In the rows, 128 means zero.
Known rows, with every way that one mark hangs from another:
q451[q871[q435 q553[q105[q96]]]]: 130,126,140,133,78,130,79,132,134,146,143,141,144,115,110,87,131,137,134,172,149,136,125,140,125,145
q424[q553[q871[q435]]]: 123,92,113,118,128,130,153,147,118,100,160,95,141,125,121,126,134,130,149,63,124,134,108,150,137,113
q435[q871[q553[q424]]]: 129,128,135,151,144,104,154,110,99,137,143,120,99,140,160,131,130,127,143,138,128,142,110,161,170,102
q871[q435 q553]: 152,144,108,152,131,122,109,148,103,118,146,129,104,112,156,91,154,120,165,105,113,145,85,153,151,144
q96[q781[q105 q424[q553[q871]]]]: 127,122,111,175,179,134,157,148,133,107,173,138,144,163,113,154,91,133,121,135,101,119,149,116,159,97
q105[q96[q781[q424]]]: 127,138,140,186,110,77,102,157,129,118,120,133,113,135,129,107,139,129,99,143,126,121,132,138,103,111
q553[q105]: 144,104,120,101,104,106,129,112,132,128,103,109,124,109,144,107,164,137,119,120,139,139,122,170,102,145
q424[q553[q105 q871] q781]: 92,97,110,69,138,154,173,120,148,113,126,84,157,111,115,145,104,118,113,84,148,140,163,113,108,138
q871[q435 q553[q105 q424[q781]]]: 112,132,115,97,153,184,131,112,122,140,93,170,98,102,133,103,138,106,168,106,118,120,125,70,143,175
q105[q96[q781[q424[q553[q871]]]]]: 84,118,132,161,130,100,134,156,131,110,164,125,142,144,99,131,93,134,102,127,130,126,154,125,121,88
q871[q435 q553[q105[q96] q424]]: 106,130,132,102,109,142,84,110,120,160,117,196,107,112,113,86,144,142,162,158,126,115,117,107,129,149
q451[q871[q435 q553[q105]]]: 145,111,123,137,108,141,112,129,120,137,134,128,131,115,130,88,137,125,150,142,135,145,115,143,145,160
q562[q105[q96[q781]]]: 111,167,115,137,92,112,103,140,132,136,115,118,121,125,116,125,136,129,97,158,118,153,91,134,113,153
q871[q553[q105[q96] q424]]: 103,133,138,90,111,122,93,92,115,168,116,178,112,113,119,111,126,146,139,167,132,133,133,129,119,135
q435[q871]: 159,108,129,156,106,69,161,132,126,107,138,68,123,137,169,123,160,134,110,119,150,138,110,198,126,100
q105[q96[q781[q424[q553]]]]: 102,128,131,160,123,96,116,152,118,122,152,140,131,132,110,113,99,114,115,121,139,132,141,108,103,107
q553[q105[q96] q424 q871]: 102,95,152,78,95,111,126,95,147,142,98,131,131,127,103,136,147,170,107,144,130,113,143,159,109,106
q562[q105[q96[q781[q424]]]]: 111,157,136,162,104,93,96,143,129,140,101,139,130,148,125,124,123,131,108,177,118,131,121,118,107,143
q424[q781[q105]]: 181,150,119,128,146,140,144,136,141,111,120,92,135,127,155,161,142,112,114,107,125,125,123,134,120,134
q435[q871[q553[q105 q424[q781]]]]: 103,126,126,112,152,144,169,97,134,138,114,133,110,127,152,126,116,116,132,147,148,130,151,103,148,140
q96[q781[q424[q553[q105]]]]: 95,100,111,136,147,124,145,131,126,126,129,153,126,126,116,97,104,114,128,121,134,134,152,93,110,144
q562[q105[q96]]: 134,149,137,102,77,93,92,121,125,148,105,104,146,129,135,140,139,141,117,156,134,148,97,165,95,144
q451[q871[q553]]: 156,132,139,155,120,111,121,135,100,131,150,82,128,122,146,130,123,115,127,126,129,168,108,186,152,117
q424[q553]: 132,108,122,107,124,112,145,129,103,119,150,90,135,114,136,128,123,115,138,70,142,159,111,160,112,118

Rows:
136,142,152,109,136,148,137,119,153,124,114,118,141,147,111,192,128,144,100,132,116,95,145,120,128,95 -> q553[q424[q781[q105[q96]]] q871]
85,143,126,138,118,113,108,140,118,147,135,147,150,146,106,131,82,117,126,159,131,142,131,88,105,140 -> q562[q105[q96[q781[q424[q553]]]]]
154,151,153,108,134,144,120,118,139,138,105,130,132,133,123,173,131,127,112,129,131,101,134,104,112,116 -> q553[q424[q781[q105[q96]]]]
165,153,151,136,169,178,146,114,114,145,131,115,131,140,128,182,97,103,133,137,119,135,130,107,173,124 -> q451[q871[q553[q424[q781[q105]]]]]
120,100,125,107,75,112,105,133,159,119,121,126,143,119,111,99,166,165,115,139,137,105,130,158,102,129 -> q553[q105[q96] q871[q435]]
169,163,130,122,113,127,112,141,150,118,129,109,147,130,137,160,135,126,100,141,141,114,133,128,97,123 -> q424[q781[q105[q96]]]
144,133,110,176,174,133,139,147,120,117,163,152,135,153,126,136,95,115,131,134,116,124,138,101,141,119 -> q96[q781[q105 q424[q553]]]
140,133,152,137,145,177,143,133,102,131,114,111,112,118,127,134,127,88,153,85,122,135,112,97,165,142 -> q451[q871[q435 q553[q424[q781]]]]
125,153,131,113,165,150,145,117,100,133,109,121,96,109,147,146,125,98,146,87,117,144,116,106,147,136 -> q871[q553[q424[q781]]]
96,154,100,168,104,103,118,136,151,128,166,150,112,123,129,82,120,139,92,208,150,143,138,128,137,129 -> q435[q871[q553[q105[q96[q781]]]]]
133,96,141,126,133,126,152,126,116,111,108,113,106,129,125,131,173,141,145,73,99,111,97,155,155,108 -> q553[q424 q871[q435]]
155,169,124,122,187,173,136,113,115,138,126,147,111,128,146,167,113,108,147,124,106,127,124,94,165,136 -> q871[q553[q424[q781[q105]]]]
139,130,110,106,162,164,173,135,143,103,163,87,163,135,123,187,97,119,119,92,130,128,144,117,137,111 -> q424[q553[q871] q781[q105]]
107,77,104,90,121,144,149,127,136,113,146,121,147,119,109,107,134,139,149,93,134,128,130,133,125,138 -> q424[q553[q105 q871[q435]]]
168,142,118,200,162,112,132,148,132,114,129,143,114,154,145,131,135,126,115,149,101,113,125,130,143,121 -> q96[q781[q105 q424]]
153,160,125,151,177,153,165,114,124,131,148,132,117,153,159,168,106,117,135,153,127,120,134,105,176,113 -> q435[q871[q553[q424[q781[q105]]]]]
135,128,99,124,120,135,108,128,122,132,130,157,113,106,146,77,153,131,163,135,121,139,107,131,137,169 -> q871[q435 q553[q105]]
120,78,131,97,123,143,150,104,136,125,92,139,115,127,115,114,170,153,146,102,110,104,118,140,141,135 -> q553[q105 q424 q871[q435]]
142,151,125,102,131,149,123,139,140,123,160,114,164,126,116,167,92,115,117,117,153,126,144,98,97,118 -> q424[q553 q781[q105[q96]]]
137,133,127,135,149,142,119,124,87,137,127,156,88,116,143,104,153,120,180,95,101,131,85,127,166,138 -> q871[q435 q553[q424]]
99,71,132,104,137,107,151,111,134,127,130,126,159,147,124,133,103,145,135,121,138,122,172,142,111,114 -> q781[q424[q553[q105 q871]]]
162,128,133,166,115,128,117,148,104,123,153,101,122,121,139,106,141,113,150,115,125,151,92,163,161,133 -> q451[q871[q435 q553]]
129,110,141,114,146,159,164,133,129,101,93,98,109,121,127,145,164,118,138,51,108,106,115,113,143,124 -> q553[q424[q781] q871[q435]]
90,114,130,157,107,96,115,138,163,118,115,144,130,139,107,107,129,158,81,174,124,108,165,136,108,115 -> q553[q105[q96[q781[q424]]] q871]
126,140,124,101,135,150,137,140,155,112,171,98,177,137,105,186,85,131,104,122,143,120,156,114,114,98 -> q424[q553[q871] q781[q105[q96]]]
110,118,150,69,103,136,125,100,144,145,73,135,123,109,116,131,140,126,110,120,151,113,149,100,84,143 -> q553[q105[q96] q424[q781]]
175,136,152,163,115,79,88,134,134,138,129,143,151,163,146,147,131,153,121,176,131,95,144,155,101,100 -> q781[q105[q96] q424]
122,108,135,73,135,147,155,97,134,134,63,120,112,108,131,136,147,115,124,92,135,124,142,105,106,152 -> q553[q105 q424[q781]]
95,153,117,168,124,105,84,138,133,143,131,186,114,128,124,81,110,135,115,198,127,130,155,107,118,143 -> q871[q553[q105[q96[q781[q424]]]]]
123,141,114,119,92,122,71,132,131,141,140,174,123,105,129,75,145,142,150,164,137,128,116,129,114,157 -> q871[q435 q553[q105[q96]]]
